Each row was made from one path, in order. Every step used is in the known rows, and no mark comes twice. Write each row's path.
Known rows:
rotil-nevobez-zisum-mone: [ 3.67  0.58 -2.17  2.50  1.33  3.21 -0.69  0.05  1.47  0.03 -1.73  1.06
 -1.86 -0.65 -1.41 -0.77  0.38 -2.89 -0.13  0.23 -3.40  1.07 -0.27 -0.87
  1.96]
dazeg-mevo: [-1.53  0.24  0.76 -2.87 -0.53  0.48 -0.80 -0.67 -0.87 -0.90 -0.98 -0.21
 -0.69 -1.92 -1.02 -0.68  1.16  1.65 -2.88 -2.21  1.67  1.40  2.55 -1.56
  1.55]
sefev-zisum-mone-tosab-lunefib-mevo-dazeg: [ 2.46 -1.09  1.30  4.51  0.80  2.54 -1.23  2.82 -0.15  1.56  0.74 -1.02
 -0.80  2.23 -2.47  0.14 -3.19  0.69 -0.89  1.61  4.07  2.61  2.64  0.83
  0.27]
mone-tosab-lunefib-mevo-nevobez-zisum: [ 3.20 -0.11  0.39  2.22 -3.50  2.05 -0.35  1.35 -0.35  1.77 -3.44 -0.42
 -0.31 -2.47  0.08  1.16 -0.84  1.70 -0.63 -4.31  4.92  0.68  2.67  1.81
  3.71]
sefev-zisum-nevobez: [ 2.27 -3.05 -0.54  3.78  0.83  2.10 -0.56  0.51  0.79  2.11 -1.77 -1.09
 -1.37 -0.02 -2.14 -0.21 -0.01  0.76  0.59  2.01 -0.87  1.88 -0.20  0.52
  0.16]
dazeg-mevo-nevobez-zisum: [ 1.31  0.61 -0.68 -0.05 -2.66  3.00 -0.04 -0.54 -0.96 -0.86 -3.57  0.22
 -0.28 -3.54 -0.93  0.60  3.56  1.43 -3.12 -5.11  1.34  1.70  2.30 -1.52
  3.73]
mevo-lunefib: [-0.46  0.82 -0.02 -0.43 -0.03  0.49 -1.69  0.41  0.37 -1.73 -0.31  1.67
  1.37  0.98  0.86 -0.51  0.99  0.78  0.69 -1.14  1.76  0.22 -4.50 -0.60
  2.12]
rotil-nevobez-zisum-mone-tosab-lunefib-mevo: [ 3.49 -0.21  0.53  1.74 -0.63  2.45 -1.81  1.34  1.39  2.48 -2.33 -0.06
 -2.18 -1.39 -1.43 -0.65 -3.55 -0.33  0.17 -1.34  3.56  1.04  2.68  1.64
  3.42]
lunefib-tosab-mone: [ 1.95 -0.23 -1.15 -0.36 -1.01 -2.14 -1.26  0.64  1.87  1.61  1.28 -1.49
 -0.92  0.48  3.01  0.86  2.71  0.10  1.80  1.06 -1.01 -0.97  1.48  2.52
  1.66]
rotil-dazeg-mevo-nevobez: [-1.06  0.34 -0.19 -0.66 -1.94 -1.06 -0.51 -1.39  0.17 -0.27 -2.29  0.91
  0.24 -3.97 -2.68 -0.09  4.65  1.83 -3.86 -4.04  1.34  3.31 -1.78 -2.84
  1.01]
nevobez-mevo-lunefib-tosab-mone: [ 1.65  0.22  0.52 -1.31 -0.73 -0.02 -2.63  2.09  1.69  0.60  0.65 -0.46
 -0.44  1.94  2.83  0.10  2.92  1.36  1.86 -2.49  1.58 -0.43 -3.43  0.29
  4.16]
lunefib-mevo-nevobez-rotil-dazeg: [-0.64  0.77  0.07  1.25 -0.01 -1.00 -1.14 -0.85  2.00 -0.06 -1.67  0.34
  2.66  0.28 -3.11  0.27  4.21  4.12 -2.79 -3.71  1.22  4.08 -3.73 -3.00
  0.77]
nevobez-mevo: [-0.12 -0.36  2.24 -0.90  0.70  2.15 -0.07  1.36 -0.63  0.41 -0.53 -0.37
 -1.08  1.19 -0.88 -0.36 -0.80  0.96 -0.74 -3.74  1.56  0.36 -1.82 -2.43
  1.36]
sefev-zisum-nevobez-rotil: [ 2.22 -1.31 -1.00  2.28  2.05  1.39 -1.39  0.28  2.12  1.47 -1.69 -1.13
  0.74  1.66 -3.05 -0.37  1.09  2.81 -0.83  0.78 -1.38  2.73 -1.09 -1.85
  0.65]
nevobez-zisum: [ 1.97  0.55 -0.17  0.57 -0.50  2.10  0.51 -0.66 -1.21 -0.47 -1.86  0.17
 -0.23  0.70  0.81  0.68  0.32 -0.25 -0.50 -2.13  0.07 -0.23  1.78  0.00
  1.71]
rotil-nevobez-mevo-lunefib: [-0.56  0.87  1.94 -0.85  0.60  2.88 -2.70  1.34  2.08 -0.57 -1.66  1.07
  0.09  1.04 -2.28 -2.17  1.13  0.34 -0.34 -4.78  2.34  1.06 -7.76 -3.47
  5.67]
sefev-zisum-nevobez-rotil-dazeg-mevo-lunefib: [-0.06 -0.17  0.29 -0.95  1.48  0.57 -3.50 -1.66  1.26 -1.14 -2.97  1.05
  1.40  1.22 -3.21 -1.29  3.91  4.29 -3.29 -3.00  2.22  4.63 -5.62 -4.56
  2.69]
tosab-lunefib-mevo-nevobez: [ 0.64 -0.16  1.27  1.94 -2.82  2.82 -1.89  1.86  1.95  1.58 -1.64  0.51
  0.64 -3.97 -2.34 -0.11  1.53  2.71  0.16 -2.58  4.70  1.84  1.01  1.10
  1.73]
nevobez-zisum-mone-tosab-lunefib: [ 5.04  0.38 -1.12  0.62 -0.48 -0.70 -0.39  1.45 -0.56  2.33 -1.47  1.10
 -2.03 -1.07  1.27  0.29 -4.79 -2.14  0.91  0.33  1.60 -0.76  2.11  1.05
 -0.20]
sefev-zisum-mone-tosab-lunefib-mevo: [ 3.86 -1.78  0.57  2.11 -0.12  2.79 -1.67  2.41 -0.22  2.61 -0.39 -1.27
 -2.06  0.76  0.17  0.49 -4.02  1.50  0.91  1.64  3.76  1.06  3.01  2.81
 -0.75]
lunefib-tosab: [ 1.00 -0.88 -0.81 -0.95 -0.90 -1.71  0.20  2.71 -0.98  1.39  2.11 -2.41
  0.38  1.36  2.68 -0.12  1.27  2.15  0.32 -0.49  0.86  1.06  0.54  1.47
  1.88]
sefev-zisum-mone-tosab-lunefib-mevo-nevobez: [ 4.54 -1.80 -0.90  4.12 -1.81  3.15 -1.38  3.04  0.82  2.65 -1.31 -0.84
 -1.50 -1.82 -0.84  0.79 -1.06  1.70  0.39  0.28  3.00  1.91  0.91  2.22
 -0.12]
dazeg-mevo-lunefib: [-1.67  1.05  0.74 -3.13 -0.56  1.00 -2.40 -0.20 -0.33 -2.66 -1.17  1.42
  0.64 -0.91 -0.16 -1.00  2.09  2.22 -1.82 -3.12  3.27  1.33 -2.30 -1.96
  3.53]
rotil-nevobez: [-0.02  0.55 -0.15  0.48  0.15  0.52 -1.15 -0.41  2.82  0.97 -1.08 -0.37
 -0.53 -1.09 -2.78 -1.58  1.10 -1.51 -0.40 -0.29 -1.21  0.52 -1.99 -0.79
  3.03]
sefev-zisum-mone-tosab-lunefib: [ 5.53 -0.91 -1.16  1.38  0.12  0.19 -0.91  1.94 -0.09  3.12 -0.28 -0.31
 -2.30  0.42  0.73  0.28 -4.35 -1.57  1.34  2.91  1.10 -0.39  0.97  1.52
 -2.20]
nevobez-rotil-dazeg-mevo: [-1.76  1.55  0.73 -3.73  0.92 -1.88 -1.29 -2.57  0.35 -0.96 -1.48  0.34
  1.23  0.24 -2.70 -0.78  3.21  3.26 -4.90 -3.95  1.25  3.32 -0.79 -4.86
  0.78]

Which path is each row?
[ 0.78  1.23  0.71  0.49 -1.26  1.95 -2.73  1.43  3.24  1.08 -1.66  0.05
  2.60 -1.96 -3.22 -0.40  2.46  4.53 -1.22 -3.34  3.71  2.63 -0.18 -1.44
  2.08]  tosab-lunefib-mevo-nevobez-rotil
[ 0.76 -0.66  2.14 -0.28 -1.45 -0.11 -1.22  1.42  0.07  2.41 -0.81 -0.80
 -0.71 -0.77 -0.06  0.11 -3.99  1.97  0.31 -1.11  5.97  0.19  2.89  2.38
  1.58]  mone-tosab-lunefib-mevo
[ 4.44  0.58 -1.35 -0.13 -2.26  0.00 -0.85  1.42 -0.45  1.87 -3.07  1.16
 -2.21 -4.64 -0.14  0.00 -2.05 -0.66 -1.52 -2.35  2.58  0.82  2.79 -0.22
  1.55]  dazeg-mevo-nevobez-zisum-mone-tosab-lunefib
[ 0.80 -0.16 -0.80 -1.24 -0.93 -1.24 -1.43  3.11 -0.52 -0.18  1.80 -0.87
  1.54  2.26  3.45 -0.57  2.25  2.94  0.98 -1.39  2.48  1.40 -3.60  0.94
  3.65]  mevo-lunefib-tosab
[-1.99  1.20  1.00 -3.00 -0.14 -0.91 -2.34 -1.75 -0.49 -2.31 -1.53  2.12
  1.12 -0.01 -0.81 -1.02  2.97  2.18 -2.76 -3.83  3.23  2.49 -4.62 -3.26
  2.21]  rotil-dazeg-mevo-lunefib
[ 3.46 -2.14 -0.08  1.53  0.00  1.58 -3.23  2.46  2.13  2.09 -0.66 -1.44
 -1.57  2.25  1.36  0.07  3.06  1.96  2.30 -0.91  0.94  0.91 -3.53  0.74
  4.36]  sefev-zisum-nevobez-mevo-lunefib-tosab-mone
[-1.53  0.61  2.99  2.01  1.43  2.05 -0.67  1.56  1.73  0.38 -0.36 -0.41
 -0.07  1.42 -5.76 -1.90  0.59 -0.96 -2.77 -3.83  1.29  2.43 -3.40 -4.44
  4.73]  rotil-nevobez-mevo-dazeg
[ 0.34  1.36 -1.05  0.66  0.24 -2.58 -0.69 -1.26  1.97  0.09 -1.49  1.02
  2.73  0.11 -2.60 -0.01  4.32  2.04 -2.61 -2.95 -0.88  3.00 -5.14 -4.08
 -0.27]  mevo-nevobez-rotil-dazeg
[-0.21  0.55 -0.27  1.30 -0.56  1.67 -1.48  1.01  2.28 -0.41 -1.20 -0.70
  2.43 -0.65 -2.48  0.26  3.30  4.73 -1.88 -3.06  1.52  3.01 -0.81 -1.59
  2.48]  lunefib-mevo-nevobez-rotil
[ 0.28 -0.25 -0.67  0.89  1.84 -1.13 -1.22  0.21  2.53  0.87 -1.62  0.20
  1.19 -0.49 -3.07 -0.95  0.43  2.20 -0.90 -0.35 -0.85  2.49 -1.26 -2.45
  1.81]  zisum-nevobez-rotil
[-1.65  0.16  0.60 -2.00  1.32 -2.32 -1.59 -2.28  1.15  0.13 -2.48  0.66
  0.65 -1.56 -4.36 -1.39  2.54  3.39 -4.63 -3.26  0.92  4.48 -1.13 -4.84
  1.65]  zisum-nevobez-rotil-dazeg-mevo
[ 4.59 -1.83 -2.69  2.66  1.21 -0.10  0.76  1.50 -1.51  1.29  0.26 -1.66
 -2.90  2.33  1.98  1.16 -3.48 -1.49  0.24  3.47 -1.95  0.14  0.16  1.42
 -1.91]  sefev-zisum-mone-tosab
[ 1.75 -1.30  0.22  0.42 -0.20 -0.63 -3.00  2.39  2.50  1.66 -0.47 -0.01
 -1.20  0.30  1.24 -0.44  2.34  1.47  2.21 -1.87  1.34  0.79 -3.78  0.27
  5.28]  zisum-nevobez-mevo-lunefib-tosab-mone
[-0.45  0.00 -0.14 -3.76 -1.34 -0.81 -2.02  2.49 -1.15 -0.79  1.06 -1.02
  0.83  0.54  2.60 -0.97  3.28  4.19 -1.30 -3.27  3.65  2.41 -1.50 -0.31
  4.93]  dazeg-mevo-lunefib-tosab
[-0.21  0.05  2.11 -0.37  0.76  2.60 -1.12  1.02  1.92  1.33 -1.45 -0.67
 -1.47  0.24 -3.38 -1.71  0.22 -0.50 -1.14 -3.91  0.54  0.84 -3.61 -3.17
  4.25]  rotil-nevobez-mevo
[ 5.59  0.29 -2.03  2.00 -1.77 -0.43 -0.32  1.97  0.13  2.54 -2.32  1.40
 -1.55 -3.24  0.54  0.50 -2.81 -1.93  0.60 -0.78  1.51 -0.10  0.94  0.91
  0.34]  mevo-nevobez-zisum-mone-tosab-lunefib
[-0.51  1.49 -0.91 -1.77 -0.94  0.51 -1.45 -0.04  1.72 -0.83 -1.91 -0.20
  1.85 -2.49 -2.79 -0.40  4.35  3.74 -4.09 -4.11  0.63  2.85 -0.40 -3.86
  2.64]  dazeg-mevo-nevobez-rotil
[ 0.59  0.61 -0.59 -2.87 -1.49 -1.09 -3.18  0.28  1.54 -0.36  0.33 -0.46
 -0.34 -0.22  2.74 -0.04  4.51  1.89  0.28 -1.51  1.58  0.15 -0.26  0.95
  4.38]  dazeg-mevo-lunefib-tosab-mone
[ 3.52 -0.24 -2.92  1.07 -1.27 -0.40  0.89  0.96 -1.91  0.02 -2.57 -0.05
 -2.65 -2.87  0.93  1.02 -1.09 -0.81 -2.62 -1.98 -0.31  1.39  1.82 -0.29
  2.02]  dazeg-mevo-nevobez-zisum-mone-tosab
[ 4.37 -0.01 -1.00  3.53 -1.14  5.08 -1.49  2.01  0.80  0.59 -2.14  1.86
 -0.97 -3.08 -0.96  0.30  0.47  0.71  0.56 -1.49  1.53  2.03  2.28  0.68
  0.90]  tosab-lunefib-mevo-nevobez-zisum-mone
[ 3.64  0.11 -0.95  0.22 -0.13 -2.20 -0.71  1.90  0.30  2.60 -0.18  1.03
 -1.90 -1.50  0.80 -0.27 -4.97 -1.90  1.18  1.76  1.62 -0.57  0.92  1.11
 -1.38]  zisum-mone-tosab-lunefib
[ 1.37  0.78  0.17  0.44 -1.75 -0.53 -1.73  1.81  2.38  1.85 -1.92 -0.75
  1.90 -1.45 -1.93  0.19 -0.05  3.92 -1.49 -3.26  4.15  2.01 -0.04 -0.64
  2.79]  mone-tosab-lunefib-mevo-nevobez-rotil
[-0.06 -2.17  1.93  1.28  1.12  1.35 -0.34  1.86  0.33  1.79 -1.92  0.00
 -1.86 -1.00 -2.94 -1.15 -1.63  1.09 -0.33 -2.82  1.44  1.99 -2.11 -2.35
  2.45]  zisum-nevobez-mevo
[ 1.05  0.76 -0.29  0.00 -2.22  1.23  0.02 -1.86 -0.88 -0.66 -3.90  0.84
  0.10 -2.95 -1.51  0.63  4.47  1.35 -3.92 -5.84  1.29  2.70  0.26 -2.73
  2.70]  rotil-dazeg-mevo-nevobez-zisum
[ 0.67 -1.89  0.83 -0.38  0.04 -0.03 -1.65  4.67 -0.26  1.29  0.20 -0.78
  0.05  1.38  1.02 -1.38  0.87  3.90  0.76 -3.87  3.52  2.98 -5.30 -0.94
  5.57]  zisum-nevobez-mevo-lunefib-tosab
[ 0.51  1.78 -0.73 -3.63 -0.26 -3.22 -3.87 -1.12  2.65 -0.56 -0.18  0.17
  1.44  1.60  1.40 -0.24  6.14  3.33 -1.43 -2.82  1.04  1.90 -3.14 -2.00
  3.77]  nevobez-rotil-dazeg-mevo-lunefib-tosab-mone
[ 0.41  1.39  1.10  0.50 -0.59 -0.61 -2.37 -0.51  2.87  1.29 -1.92  1.25
  2.85 -0.90 -3.72 -0.40  3.16  3.95 -2.02 -3.83  3.48  3.69 -3.11 -2.99
  0.47]  tosab-lunefib-mevo-nevobez-rotil-dazeg
[ 2.68 -0.84 -0.70  2.90 -2.03  0.82 -1.35  3.03  1.25  2.09 -1.29  0.40
 -1.08 -3.91 -0.95  0.28 -1.66  1.25  0.36 -0.61  3.58  1.88  0.79  1.79
  0.84]  zisum-mone-tosab-lunefib-mevo-nevobez
[ 3.38 -0.29 -2.64  1.29 -0.80 -2.03  0.94 -0.43 -1.95  0.15 -2.99  0.62
 -2.34 -2.17  0.15  1.06 -0.20 -0.84 -3.46 -2.72 -0.37  2.34 -0.28 -1.59
  0.99]  rotil-dazeg-mevo-nevobez-zisum-mone-tosab
[-0.29 -0.79  0.13  2.63 -2.06  2.54 -0.65  1.44  0.97  0.04 -1.18 -0.54
  0.53 -2.62 -1.72  0.65  2.42  2.95 -0.66 -2.32  2.40  2.26  0.12  0.89
  2.10]  lunefib-mevo-nevobez
[ 0.44  0.82 -0.37 -2.71 -1.11 -2.90 -3.15 -1.01  1.58 -0.15 -0.06  0.25
  0.09  0.43  2.23  0.04  5.26  1.81 -0.41 -2.08  1.48  1.26 -2.34 -0.21
  3.35]  rotil-dazeg-mevo-lunefib-tosab-mone
[-0.67  0.21 -0.49 -0.73 -2.33  0.90 -0.58  0.13  0.25 -0.43 -1.96  0.08
 -0.14 -4.77 -1.96 -0.10  3.59  1.87 -2.92 -3.31  1.42  2.11  0.73 -1.69
  2.19]  dazeg-mevo-nevobez
[ 0.60 -0.50  1.09 -2.05 -0.33  0.52 -1.47  4.32 -1.08  0.24  1.26 -1.05
  0.67  3.16  2.66 -0.74  1.58  3.73  0.29 -4.40  3.75  1.78 -4.97 -1.07
  4.84]  nevobez-mevo-lunefib-tosab
[ 3.55 -0.56  0.62  1.43 -0.73  1.98 -1.02  1.69 -0.72  1.78 -1.58  0.25
 -1.95 -0.49  0.62  0.45 -4.52  0.78  0.40 -0.97  4.29  0.72  4.15  2.33
  1.34]  nevobez-zisum-mone-tosab-lunefib-mevo
